What can hang from each mark:
N: D F G S
L: G S
H: D F
S: N
F: H N
G: L
D: H

Each row was made from one small tree. The marks that hang from a mark follow it in brackets, in alphabetical order. Every link used is in the known rows. Write each row's tree.
Known rows:
N(F G(L(S))): [-2.737 -3.162 -4.918  1.398  0.876  0.148 -1.781  0.057  1.609  2.990
  7.228 -1.417 -0.627  0.277  2.866  2.020  0.138  3.589  1.105  1.178]
N(D(H) F G S): [-0.736 -5.729 -3.087  3.387  2.752  0.539  1.135 -0.417  5.362  2.522
  8.007 -1.544 -1.347 -2.046  4.798  4.225  0.730  3.817 -2.562  0.659]
F(H(D) N): [ 0.395 -1.506  1.312 -0.689  5.531  2.441  1.225  1.273  1.711 -0.731
  1.158 -2.832 -0.436 -3.030  1.675  2.451 -0.289  1.753  0.462 -2.293]
S(N(D F(H) G)): [-0.529 -4.074 -4.471  2.060  3.536  1.209  0.686 -1.017  0.744  1.803
  6.045 -2.470 -2.275 -2.135  3.029  2.095 -0.336  2.941  1.765 -1.197]
L(G S(N(F(H)))): [-1.869  0.772 -3.045  0.639 -0.119  1.369 -1.639 -0.492 -1.639  1.356
  4.785 -1.408 -1.139 -0.157  1.350  2.054  0.036  3.471  3.803  0.093]
F(N(D(H) G(L) S)): [-1.297 -4.857 -1.810  3.169  3.209  0.147  1.764  0.904  3.860  3.267
  6.289 -1.584 -0.065 -1.494  3.065  4.716  1.772  5.057 -0.757  0.377]
S(N(D(H) F G(L))): [-1.810 -4.506 -5.252  2.907  3.159  0.606  0.889 -0.557  0.934  2.167
  7.029 -1.765 -2.248 -0.721  2.568  2.664  0.137  3.640  2.096 -0.980]
N(D F(H) G(L(S))): [-1.099 -2.792 -5.890  2.666  1.847  0.791 -0.615 -1.105  3.117  3.194
  7.295 -1.732 -0.249 -0.618  4.758  3.036 -1.065  3.116  0.444  1.177]
N(D F G(L) S): [-1.188 -5.565 -4.761  3.521  1.299 -0.637  1.089 -0.823  3.824  4.453
  9.003 -1.391 -0.829 -0.956  5.773  4.012  0.672  4.299 -1.650  2.354]
D(H(F(N(S)))): [-1.946 -3.354  1.480  1.771  5.270  1.987  1.657  1.794  2.966 -1.277
  2.289 -1.495 -1.419 -1.276 -0.496  2.941  1.540  2.751  0.597 -2.516]
H(D F): [-1.066 -1.474  2.748  0.511  5.044  3.040  1.533  2.379  0.947 -2.566
  0.382 -2.011 -1.888 -3.041  0.362  2.209  0.134  1.387  1.070 -2.330]
L(G S): [-2.221  1.672 -1.156  0.490 -1.063  1.742 -2.026  0.725 -0.949  0.964
  4.447 -0.472 -0.125  0.164  0.517  2.388  1.202  4.074  2.957  1.065]
S(N(F(H) G(L))): [-1.586 -4.026 -5.047  1.341  2.681  0.485  0.063 -0.340 -0.450  1.904
  5.929 -2.342 -2.135 -0.974  2.346  1.057 -0.033  3.003  2.431 -1.158]
S(N(D)): [-0.991 -2.619 -2.422  2.096  2.976  1.476  1.671 -0.406 -0.891  0.962
  4.714 -1.439 -2.116 -1.279  0.792  2.374  1.159  3.245  2.874 -1.328]
L(S): [-2.095  0.489 -1.343  0.890 -0.032  1.869 -1.177  0.342  0.007  0.897
  3.758 -0.604  0.029  0.015 -0.304  2.276  1.601  3.103  2.211 -0.016]
L(S(N(D(H(F))))): [-2.042 -0.535 -2.373  2.767  1.237  1.966  0.245 -0.257  0.100  0.972
  3.788 -0.979 -0.948 -0.589 -0.121  3.060  1.198  3.130  3.290 -1.298]
G(L(S(N))): [-3.001 -0.723 -4.090  1.816 -0.334  0.519 -0.224  0.152 -1.581  2.176
  5.064 -0.440 -0.338  1.508  0.266  2.034  1.507  3.657  3.667  0.312]
L(G S(N(D(H) F))): [-1.955  0.405 -3.191  1.797  0.219  1.405 -1.007 -0.700 -0.674  1.516
  5.543 -1.047 -1.243  0.042  1.512  3.187  0.171  3.869  3.570  0.182]
H(F(N)): [-1.820 -2.867  1.785  1.330  5.771  1.729  1.305  1.477  1.653 -0.346
  1.726 -2.093 -1.446 -1.658 -0.258  2.587  1.118  2.752  1.826 -1.753]
L(S(N(F G))): [-2.249 -1.373 -3.898  1.577  0.253  1.131 -1.391 -0.462 -0.168  2.305
  5.378 -1.453 -0.962 -0.627  0.930  2.171  0.867  3.422  2.840 -0.417]
N(D S): [-0.234 -3.020 -0.649  2.724  1.662  1.033  2.353 -0.290  2.193  1.747
  5.507 -0.709 -0.759 -1.485  2.740  3.914  2.124  3.714 -0.970  0.940]

Which tree is each row?
[-1.407  0.690 -3.346  1.451  0.110  1.510 -1.098 -1.007 -1.064  1.711
  5.224 -1.324 -1.100 -0.335  2.066  2.768 -0.181  3.533  3.648  0.379] : L(G S(N(D F(H))))
[-1.862  0.598 -3.224  1.557 -0.082  1.216 -1.109 -0.904 -1.145  2.051
  5.621 -1.128 -1.239 -0.023  1.758  3.021  0.163  3.882  3.730  0.661] : L(G S(N(D F)))
[-1.480 -1.178 -4.392  2.193  0.726  1.433 -0.778 -1.037  0.482  2.424
  5.428 -1.622 -0.793 -1.033  1.841  2.718  0.285  3.192  2.540 -0.421] : L(S(N(D F(H) G)))
[-1.243 -3.027 -1.820  2.759  4.116  1.864  2.051  0.055  0.097 -0.092
  3.918 -1.483 -2.394 -1.369  0.240  2.624  1.066  3.017  2.747 -2.364] : S(N(D(H(F))))
[-2.370 -2.804 -3.891  4.370  1.701  1.492  0.233  1.023  3.260  1.787
  6.021 -0.821 -0.117 -0.737  2.112  3.840  0.876  4.355  0.993  0.118] : N(D(H(F)) G(L(S)))
[-2.184  1.053 -2.385  1.062 -0.926  1.469 -1.481  0.229 -2.244  1.398
  4.662 -0.925 -0.958 -0.109  0.505  2.267  1.130  4.209  4.205  0.284] : L(G S(N))
[-2.191 -0.590 -3.056  1.167  0.687  1.334 -0.843 -0.774 -0.788  1.706
  4.536 -1.280 -1.114 -0.055  0.302  2.163  0.856  2.912  3.250 -0.667] : L(S(N(F)))
[-2.102 -3.444  0.837  1.771  5.486  2.220  0.940  2.163  3.078 -1.339
  2.582 -1.626 -1.387 -1.551 -0.570  2.625  1.198  2.901  0.869 -2.675] : D(H(F(N(G))))
[-0.499 -3.565  0.364  1.986  3.905  0.667  2.302  0.164  2.742  2.427
  4.653 -1.627 -0.393 -1.665  2.242  4.422  1.860  4.066 -0.273  0.195] : F(N(D S))
[-1.124 -2.258 -0.082  2.711  4.515  2.543  1.836  0.632  2.699 -0.948
  3.535 -0.859 -1.365 -1.137  0.526  3.423  0.891  2.682  0.828 -1.437] : N(D(H(F)))
[-1.222 -3.389 -3.857  0.379  2.852  1.041 -0.797  0.558  2.032  1.201
  5.654 -2.331 -1.038 -1.426  3.928  1.420 -1.182  2.266  0.020 -0.130] : N(F(H(D)) G(L))
[-1.965 -5.441 -4.052  1.881  0.839 -0.826 -0.003  0.089  2.611  3.627
  8.100 -1.605 -1.033 -0.594  4.363  2.508  1.158  4.031 -1.255  1.778] : N(F G(L) S)
[-1.713 -4.568 -1.396  1.775  2.395 -0.271  0.842  1.274  2.288  3.388
  5.816 -1.843 -0.068 -1.340  2.448  3.441  2.126  4.957 -0.181  0.665] : F(N(G(L) S))
[-0.469 -2.455 -2.900  2.087  3.461  1.232  0.443  0.253  2.964  2.620
  4.645 -2.289  0.605 -1.812  3.134  3.500  0.070  3.800  0.845 -0.216] : F(H N(D G(L(S))))
[ 0.088 -2.933  0.456  0.406  4.163  1.180  1.569  0.471  2.293  0.972
  2.900 -2.443 -0.216 -2.217  1.978  2.708  1.191  2.819 -0.264 -1.085] : F(H N(S))
[-0.479 -3.362 -0.495  3.104  2.292  1.427  2.600  0.128  3.282  0.730
  5.285 -0.551 -0.938 -1.323  2.101  4.175  2.156  3.510 -1.272 -0.084] : N(D(H) S)
[-0.334 -1.885 -0.636 -1.012  4.440  2.131  0.179 -0.136  1.465 -0.923
  3.133 -2.233 -1.672 -1.497  2.185  1.348 -1.069  0.764  0.321 -1.400] : N(F(H(D)))
[-0.812 -2.776  3.442  0.990  5.768  2.143  2.461  2.230  2.189 -1.045
  0.593 -2.579 -1.491 -3.664  1.329  3.483  0.553  2.152  0.126 -2.065] : H(D F(N(S)))
[-2.841 -1.216 -4.517  2.370  0.580  0.571  0.178 -0.477 -0.310  2.163
  5.573 -0.573 -0.557  1.674  0.934  2.637  0.869  3.367  3.175  0.097] : G(L(S(N(D(H) F))))
[-1.434 -3.971 -3.053  3.241  3.511  1.660  1.294  0.533  0.881  0.792
  5.127 -1.805 -2.221 -2.256  1.167  2.664  1.057  3.833  2.193 -1.916] : S(N(D(H(F)) G))
[ 0.044 -4.053 -2.287  2.505  3.381  0.558  1.672  0.266  3.525  3.070
  5.290 -2.392  0.314 -2.304  4.160  3.860  0.821  4.108 -0.821  0.230] : F(H N(D G(L) S))
[-0.925 -2.992 -1.663  1.703  4.823  1.775  1.094 -0.876  3.317  0.128
  5.380 -1.165 -1.818 -0.296  2.104  3.348 -0.379  2.066  0.201 -0.819] : N(D(H) F)
